Each row comes from the steps of one path. Every step used is in the known rows, and no mark comes twice. Write the path behind each row, first mark first.
Known rows
liro -> vomo: -39, 3, -56, 16, -1, -28, 16, 6, 8, -5, 34, 41, 13, -30, 14, -20, -6, 24, 0, -24, -24, -49, -5, 11, -4
gudiz -> liro -> vomo: -36, 26, -33, 16, 5, -21, 23, 17, 3, 0, 23, 43, 0, -16, 12, -33, 14, 26, 12, -31, -14, -69, 7, 26, -14
mufur -> gudiz -> liro -> vomo -> bepur -> papuli: -40, 17, -41, 0, 0, -10, 20, 4, 0, 4, 24, 27, -17, 3, -7, -31, 18, 27, 34, -46, -19, -88, 13, 19, 2
nisub -> bepur -> mufur: -28, -2, -43, 18, -45, 1, -8, 2, -8, 13, 30, 18, -22, 3, 25, -26, 3, 27, 26, -17, -33, -58, 1, 2, 8
mufur -> gudiz -> liro -> vomo: -36, 16, -48, 6, 9, -7, 30, 1, -2, 9, 16, 24, -12, 2, -9, -36, 12, 31, 32, -37, -22, -77, 20, 20, -10
dageni -> bepur: -28, 9, -40, 10, 7, 17, 16, 6, -12, 18, 45, 45, -16, 2, 43, -22, -28, 13, 12, -20, -3, -31, 10, 17, -2
nisub -> bepur -> papuli -> gudiz -> liro -> vomo: -20, 15, -48, 12, -33, -21, 2, 8, 6, 3, 9, 24, -18, -8, 10, -37, 20, 27, 19, -40, -38, -72, -2, 20, 30
papuli -> gudiz -> liro -> vomo -> bepur -> mufur: -30, 24, -47, 28, 7, -22, 7, 30, 10, 3, -1, 43, -12, -7, 3, -18, 6, 33, 13, -32, -11, -80, 13, 16, 17
mufur -> nisub -> bepur -> papuli -> gudiz -> liro -> vomo: -36, 16, -47, 13, -32, -25, 12, -5, 26, 6, 2, 22, -11, -4, -26, -48, 20, 19, 22, -50, -35, -71, 7, 8, 24
liro -> vomo -> bepur -> mufur -> gudiz: -42, 1, -51, 11, -15, -25, -1, 12, 7, -9, 50, 43, 3, -21, 14, 0, -4, 29, 15, -35, -17, -72, -10, -3, 4
liro -> vomo -> bepur -> papuli: -43, 7, -42, 7, -16, -33, 1, 10, 13, -16, 47, 45, 5, -31, 23, -6, 3, 17, 2, -40, -17, -68, -18, 6, 12
bepur -> mufur -> nisub: -60, -4, -34, 15, -23, 11, -11, -2, 3, 18, 38, 29, -21, 14, -17, -30, 0, 15, 33, -11, -21, -66, 16, 1, 8
mufur -> nisub -> bepur -> liro -> vomo: -39, 5, -50, 7, -40, -14, 13, -14, 29, -3, 15, 25, -1, -12, -15, -38, 11, 11, 15, -29, -36, -54, 1, 0, 10
gudiz -> liro -> vomo -> bepur -> nisub: -40, 34, -28, 15, -8, -23, 8, 21, 12, -11, 27, 47, -4, -17, 18, -18, 21, 21, 12, -39, -5, -76, -5, 14, -10
vomo -> bepur: -41, 6, -22, 17, -21, -11, 12, 5, 9, -5, 31, 29, -20, -16, 53, -5, -3, 4, -3, -29, 2, -53, -4, -10, -4
papuli -> gudiz: -31, 8, -53, 31, 10, -9, 18, 9, 9, 11, -13, 25, -19, -6, 12, -27, -6, 20, 1, -16, -16, -50, 20, 12, 16
gudiz -> mufur: -40, 17, -30, 11, 9, 11, 37, 10, -5, 1, 31, 30, -20, 6, 35, -36, -9, 13, -1, -12, -2, -63, 13, 0, -8
nisub -> bepur -> mufur -> gudiz -> papuli: -20, 1, -48, 12, -34, 2, 4, -1, -13, 15, 34, 12, -29, 12, 12, -32, 9, 34, 37, -25, -32, -71, 11, 3, 8
mufur -> nisub -> bepur -> papuli -> gudiz -> vomo: -30, 13, -47, 11, -34, -16, 13, -10, 23, 9, -2, 12, -20, 2, -17, -47, 19, 19, 26, -42, -33, -63, 6, 5, 23
mufur -> nisub -> bepur -> papuli -> gudiz -> zufes: -34, 16, -45, 16, -40, -12, 15, -5, 20, 13, -6, 14, -23, 3, -22, -51, 18, 16, 18, -44, -28, -63, 9, 6, 24
mufur -> gudiz -> dageni -> bepur -> papuli: -30, 18, -58, 1, 13, 14, 20, -2, -14, 31, 25, 16, -31, 26, -2, -34, -17, 30, 55, -31, -6, -68, 30, 16, 4
liro -> vomo -> bepur: -37, 6, -47, 15, -11, -35, 11, 11, 14, -15, 40, 43, 10, -35, 32, -4, -5, 21, -3, -37, -12, -56, -15, -3, -2
dageni -> bepur -> papuli -> gudiz: -29, 14, -42, 4, 6, 16, 1, 12, -7, 19, 38, 48, -25, 8, 23, -26, -17, 12, 19, -28, -10, -51, 10, 28, 30
nisub -> bepur -> vomo: -27, 4, -58, 12, -46, -14, -3, 3, 7, 14, 20, 12, -26, -12, 27, -27, 13, 27, 15, -29, -37, -47, -16, -8, 8

Write each row's path
-17, 26, -64, 30, 24, -3, 19, 21, -1, 27, -9, 30, -23, 9, 14, -26, -28, 34, 26, -22, 5, -51, 31, 14, 15
papuli -> gudiz -> dageni -> bepur
-41, 9, -25, 12, -21, -11, -4, 10, 13, -5, 24, 31, -29, -9, 32, -8, 6, 3, 5, -36, -5, -74, -4, 2, 27
vomo -> bepur -> papuli -> gudiz
-20, 30, -66, 29, 18, 0, 7, 20, 5, 23, -8, 31, -24, 11, 8, -23, -21, 30, 28, -21, 4, -52, 26, 12, 18
papuli -> gudiz -> dageni -> bepur -> nisub
-35, 10, -33, -3, 0, 20, 1, 5, -12, 17, 55, 47, -23, 7, 31, -28, -16, 8, 21, -26, -10, -47, 5, 27, 18
dageni -> bepur -> papuli
-21, 19, -44, 1, 9, 14, 3, 14, -8, 18, 36, 46, -25, 10, 24, -25, -13, 21, 26, -27, -8, -55, 5, 31, 26
dageni -> bepur -> papuli -> gudiz -> vomo
-47, -1, -28, 11, -25, 4, -7, 6, -3, 3, 45, 28, -29, 6, 28, 0, -2, 16, 25, -27, -4, -76, 2, -11, 4
vomo -> bepur -> mufur -> gudiz
-20, 27, -70, 27, 20, -5, 11, 24, 3, 30, -6, 30, -28, 8, 9, -23, -23, 37, 28, -23, 2, -53, 22, 9, 19
papuli -> gudiz -> dageni -> bepur -> vomo
-29, 7, -44, 3, 9, 29, 6, 11, -23, 26, 65, 45, -29, 24, 18, -21, -22, 28, 40, -21, -4, -60, 20, 17, 6
dageni -> bepur -> mufur -> gudiz -> papuli
-39, 9, -48, 12, -11, -37, 2, 14, 17, -15, 35, 46, 5, -30, 18, -6, 2, 20, 1, -42, -17, -71, -15, 6, 20
liro -> vomo -> bepur -> papuli -> gudiz
-47, 3, -46, 15, -21, -31, -2, 12, 15, -10, 48, 47, 7, -24, 10, -3, -3, 23, 11, -37, -15, -68, -12, -7, 6
liro -> vomo -> bepur -> mufur -> nisub
-37, 15, -40, 13, -34, -15, 14, -8, 24, 11, -3, 16, -21, 3, -21, -51, 21, 13, 23, -46, -32, -67, 13, 8, 23
mufur -> nisub -> bepur -> papuli -> gudiz -> liro
-27, 4, -38, 8, -44, -6, 0, -6, -1, 6, 25, 15, -24, -6, 25, -38, 16, 14, 18, -30, -38, -59, -4, 14, 21
nisub -> bepur -> papuli
-29, 18, -40, 1, 11, 20, 7, 16, -9, 16, 42, 50, -27, 13, 25, -28, -19, 14, 17, -28, -5, -58, 10, 25, 30
dageni -> bepur -> papuli -> gudiz -> mufur
-53, 2, -21, 16, -33, -4, -7, 5, 11, 1, 42, 33, -24, 0, 21, -4, -1, 8, 18, -29, -2, -70, 0, -15, 6
vomo -> bepur -> mufur -> nisub
-25, 16, -29, 8, -15, -6, 2, 16, -4, 1, 34, 25, -22, -1, 42, -6, 9, 35, 30, -16, 1, -71, -12, 2, -11
gudiz -> vomo -> bepur -> mufur
-48, 18, -31, 10, 3, 7, 42, 2, 10, 3, 23, 26, -19, 10, 8, -46, -5, 9, 4, -23, -4, -65, 18, -7, -4
gudiz -> mufur -> nisub
-35, 15, -50, 15, -32, -16, 13, -9, 23, 16, -3, 11, -22, 5, -21, -49, 9, 16, 29, -43, -27, -63, 15, 2, 25
mufur -> nisub -> bepur -> papuli -> gudiz -> dageni
-48, 17, -35, 6, -1, 2, 7, 7, 10, 5, 14, 29, -29, 10, -11, -43, 11, 7, 14, -28, -20, -82, 15, 19, 40
bepur -> papuli -> gudiz -> mufur -> nisub
-41, 17, -18, 12, -18, -12, -1, 16, 11, -5, 22, 33, -30, -6, 30, -12, 14, 5, 9, -40, -3, -81, -1, 7, 24
vomo -> bepur -> papuli -> gudiz -> liro
-29, 20, -53, 19, -1, -1, 28, 12, 18, 1, -10, 29, -20, 7, -3, -37, 0, 20, 4, -21, -15, -71, 19, 1, 25
papuli -> gudiz -> mufur -> nisub -> bepur -> liro
-27, 8, -46, 5, 17, 3, 41, -9, -7, 13, 29, 11, -31, 12, 2, -41, 8, 22, 27, -28, -13, -69, 31, 12, -7
mufur -> gudiz -> papuli
-21, 19, -29, 0, -16, -3, 10, 11, 6, -11, 29, 29, -15, -10, 45, -7, 13, 24, 21, -10, -1, -67, -15, 9, -12
gudiz -> vomo -> bepur -> liro
-42, 15, -48, 9, -10, -35, 10, 14, 22, -16, 35, 47, 4, -22, 6, -12, 3, 19, 2, -48, -14, -78, -11, -1, 22
liro -> vomo -> bepur -> papuli -> gudiz -> mufur -> nisub
-21, 16, -41, 13, -35, -11, 2, 6, 3, 8, 5, 18, -28, -1, 14, -40, 21, 22, 20, -36, -35, -70, 3, 20, 29
nisub -> bepur -> papuli -> gudiz -> liro
-14, 12, -48, 11, -34, -13, 2, 3, 3, 7, 6, 13, -25, -3, 19, -36, 19, 28, 23, -32, -36, -67, -4, 17, 28
nisub -> bepur -> papuli -> gudiz -> vomo
